What can hang from each mark
zuba: kesur mufa
kesur: lufit penasef zuba
penasef: digam kesur mufa
lufit: digam mufa
digam: lufit penasef zuba
mufa: penasef

Known rows, with every way that one mark hangs from another
(zuba (kesur (penasef mufa))): [ 0.11 -1.68 -0.80 -0.15  2.37 -0.69  0.17 -0.15  0.82  1.74 -0.15 -2.51
 -4.42 -0.32  2.43  0.04 -0.23 -1.17]
(digam lufit (zuba mufa)): [-0.73  3.56  1.94 -1.26 -0.71  2.58  1.47 -1.87  0.69 -1.50  0.63 -0.33
 -0.34 -0.49 -1.94 -1.66 -0.49 -0.83]
(penasef kesur): [-1.73 -1.87 -0.07 -1.72 -0.74  1.60 -1.46  0.25  0.79 -0.16 -2.87 -2.17
 -0.12 -1.88  0.40 -2.48 -1.65 -4.28]
(kesur (lufit digam) penasef (zuba mufa)): [-0.67  0.16  1.48  0.99 -0.82 -0.72  1.28  3.31 -1.47 -2.99 -2.38 -4.14
 -1.05  0.73  2.48 -0.32  0.77  0.17]
(digam (lufit mufa) zuba): [-0.58  3.50 -0.75 -0.36  1.00  2.66 -0.56 -3.60  0.54 -2.56  0.64 -1.05
  0.54 -0.95 -1.77  1.41 -0.35 -1.35]
(digam (penasef kesur) (zuba mufa)): [-3.43  0.56  1.73 -3.00 -1.68  1.25 -0.08  0.04  0.21 -2.18 -0.21 -0.74
 -1.44 -0.11 -0.20 -2.12 -1.53 -1.48]
(penasef digam kesur mufa): [-0.49 -3.24 -1.44 -0.43 -0.42  1.68 -1.77 -1.72  0.41 -0.31  0.76  0.81
 -1.08 -0.16  0.36 -2.09 -0.13 -3.69]
(digam zuba): [-0.62  0.77  0.71  0.15 -0.13  1.38 -1.40 -1.26  0.56 -2.54 -2.34 -1.82
 -0.79 -1.58 -0.37 -2.80 -2.14 -2.05]
(mufa (penasef digam)): [ 0.26  1.26 -1.62  2.20 -2.09  2.21 -2.63 -0.30  2.13 -2.26 -1.85 -1.56
  0.80 -0.04  0.19 -2.70 -1.40 -3.89]
(digam lufit (penasef kesur) zuba): [-4.07  4.51  0.68 -2.23 -1.08  2.61 -0.65  0.36  2.47 -0.98 -2.33  0.25
 -0.17 -1.43 -0.85  0.93 -0.80 -3.13]
(zuba (kesur penasef) mufa): [-0.19  0.12  1.33 -0.75  0.88 -0.04  2.19  2.05  0.38  1.56 -0.47 -3.29
 -2.09 -0.01  1.33 -1.26 -0.18 -0.61]
(lufit (digam zuba) mufa): [-0.28 -1.83 -0.05  1.63 -0.18  1.42 -2.12 -2.67 -1.95 -4.89  1.00 -2.90
  0.83  1.19 -2.07 -0.29 -1.02 -0.77]
(penasef digam (kesur zuba)): [-1.35 -0.84 -0.92 -0.37 -0.12  1.48 -1.49  1.15  0.43  0.09 -4.32 -0.02
  1.50 -4.83  1.35 -1.54 -0.78 -3.51]
(lufit (mufa (penasef (digam (zuba kesur))))): [ 0.41  1.88 -3.83  2.79 -0.29  0.39 -1.34 -0.62  0.95 -2.26 -0.17 -0.23
 -0.29 -3.27 -1.40 -0.20 -1.65 -1.24]
(zuba mufa): [ 0.09 -1.03  1.61 -1.27 -0.64  1.67 -0.13 -1.96 -0.16 -1.07  0.09 -2.64
  0.41  1.19  0.08 -3.03 -0.64 -2.14]
(zuba (kesur (penasef digam))): [ 0.49  1.52 -0.23  2.13  0.86  0.79  0.08  2.88  2.16  1.57 -2.17 -1.69
  0.12 -0.57  0.98 -0.56  0.30 -2.38]
(lufit (mufa (penasef digam (kesur zuba)))): [-1.32 -0.29 -3.90  0.03 -0.26  1.34 -2.41 -0.05 -0.38 -2.52 -2.01 -0.89
  0.01 -5.10  1.20  0.41 -1.38 -2.68]
(kesur (lufit (digam penasef)) zuba): [-1.85  1.14 -0.53  1.79 -1.73 -0.27 -1.57  0.76  0.27 -2.63 -5.61 -3.33
  2.51  0.15  2.44  1.30  0.67 -2.84]
(penasef digam): [ 0.67  0.49 -0.06  1.57 -0.74  2.50 -1.93 -1.28  1.61 -1.19 -1.88 -1.22
  2.54  0.57 -0.03 -2.39  0.04 -3.89]
(lufit (digam (zuba (kesur penasef))) mufa): [-0.56 -0.50 -0.30  2.13  1.28 -0.34 -0.11  1.33 -1.09 -2.23  0.31 -3.55
 -1.66 -0.13 -1.02  1.51 -0.57  0.76]

Rows
[ 0.37  2.57 -0.03  0.60  1.10  2.97 -0.17 -1.33  2.22 -0.13  2.03  0.09
 -1.83  2.72  1.00  1.19  2.03 -1.94] : (kesur (penasef (digam lufit) mufa))
[-0.46  3.08 -2.74 -0.09 -0.26  2.93 -1.61 -3.09  1.52 -2.22  0.29 -2.48
  0.02 -0.23 -0.65  1.78 -0.68 -3.13] : (digam (lufit (mufa penasef)))
[ 1.14  2.63 -3.06  2.84  1.40 -0.41  0.55  2.42  1.46 -0.01 -1.31 -2.10
  0.70  0.17  1.28  2.53  2.11 -1.56] : (zuba (kesur (lufit mufa) (penasef digam)))
[ 0.53  2.72 -1.20  1.27  1.79  1.55  1.14  0.22  2.37  2.60  1.01  0.70
 -1.91  0.30  0.60  1.86  2.02 -1.93] : (zuba (kesur (penasef (digam lufit) mufa)))
[ 0.40  3.96  1.37  1.61 -1.05  0.59  1.43  2.91  0.86 -3.42 -0.02 -0.51
 -1.55  1.78  0.48 -2.07  1.04  0.44] : (kesur lufit (penasef (digam (zuba mufa))))
[ 0.31  1.65 -2.64  1.08  2.10 -1.14  0.78  1.83  0.72  0.12 -2.06 -3.91
 -1.05 -0.60  1.99  2.53  0.85 -1.29] : (zuba (kesur (lufit mufa) penasef))
[ 0.10  4.10 -0.32  0.82 -2.75  3.52  0.24 -1.05  2.06 -1.31  1.05  0.17
  0.98  1.04 -1.23 -1.60  0.16 -2.84] : (zuba (mufa (penasef (digam lufit))))
[-1.44 -2.70 -2.39  0.77 -1.59  0.32 -1.62  0.44 -1.50 -2.73 -0.87 -3.07
  1.58  0.82 -0.54  0.96  0.18 -3.33] : (penasef (kesur (lufit digam mufa)))
[-0.54 -0.42 -0.81  2.31 -1.04 -0.46 -1.10  0.96 -0.74 -2.26 -5.28 -3.45
  1.91 -1.89  1.51 -0.30 -0.22 -2.53] : (kesur (lufit digam) zuba)
[-2.53 -0.18  0.02 -1.90 -2.59  0.94 -0.21  1.25  0.01 -3.19 -0.34 -1.11
 -3.93 -2.81 -0.71 -4.06 -3.64 -1.11] : (digam (zuba (mufa (penasef kesur))))
[-1.90  3.33  0.20 -1.18  0.33  2.00 -0.87 -4.18  2.16 -1.72  0.88  0.41
 -2.01  1.15  0.06  1.33  0.23 -1.68] : (digam lufit (penasef mufa) zuba)
[-1.20 -3.01  0.25  0.68 -1.12  1.16 -2.83 -3.76 -0.03 -2.47  1.07 -2.70
 -0.21  4.52  0.76 -0.08  0.37 -2.72] : (lufit (digam (penasef mufa)))
[-1.80 -1.37 -2.04  1.12 -1.57 -0.02 -1.40  0.69 -1.50 -4.39 -0.88 -2.08
  0.22 -0.66 -1.61  0.35 -0.82 -1.76] : (penasef (kesur (lufit (digam zuba) mufa)))
[-0.36 -1.52 -2.90  0.44 -1.16  0.39 -1.21 -0.34  1.12 -0.63 -0.68  0.95
 -0.81 -0.23  1.11 -1.34  0.72 -3.99] : (penasef digam (kesur lufit) mufa)
[-0.70 -0.18  2.37  1.33 -0.57 -0.47  1.84  3.19 -1.08 -1.32  0.58 -2.75
 -2.48  0.76 -1.10 -1.59 -0.92  1.29] : (lufit (digam (zuba (kesur penasef) mufa)))
[-1.31  0.70 -3.11  0.66 -1.70  1.90 -2.43 -0.21  0.30 -4.27  0.44  0.20
 -1.08 -2.60 -1.29 -0.91 -2.34 -2.02] : (lufit (mufa (penasef (digam zuba) kesur)))
[-0.56 -0.81 -2.79  2.98 -1.05 -0.35 -1.51 -0.58 -0.75 -3.17 -0.10 -2.81
 -0.87 -2.27 -2.08  0.07 -2.64 -0.65] : (lufit (digam (zuba kesur)) (mufa penasef))
[-0.60 -2.29  0.20  1.89  1.01 -1.16  0.03  0.99 -0.71 -1.16  1.03 -2.18
 -4.64  0.18  0.22 -0.28 -0.85  0.65] : (lufit (digam (zuba (kesur (penasef mufa)))))
[-1.37  3.94 -0.79 -1.11  0.77  3.19 -1.49 -4.20  1.83 -1.05  0.14 -2.08
  2.51  2.22 -0.12  3.75  1.44 -3.14] : (digam (lufit mufa) penasef)
[-1.75 -4.17 -2.36  0.15 -0.77 -1.11 -1.06  0.43 -1.62 -1.52 -2.63 -1.67
 -1.62 -2.69  2.14 -0.08 -0.37 -2.35] : (penasef (kesur (lufit digam) zuba) mufa)
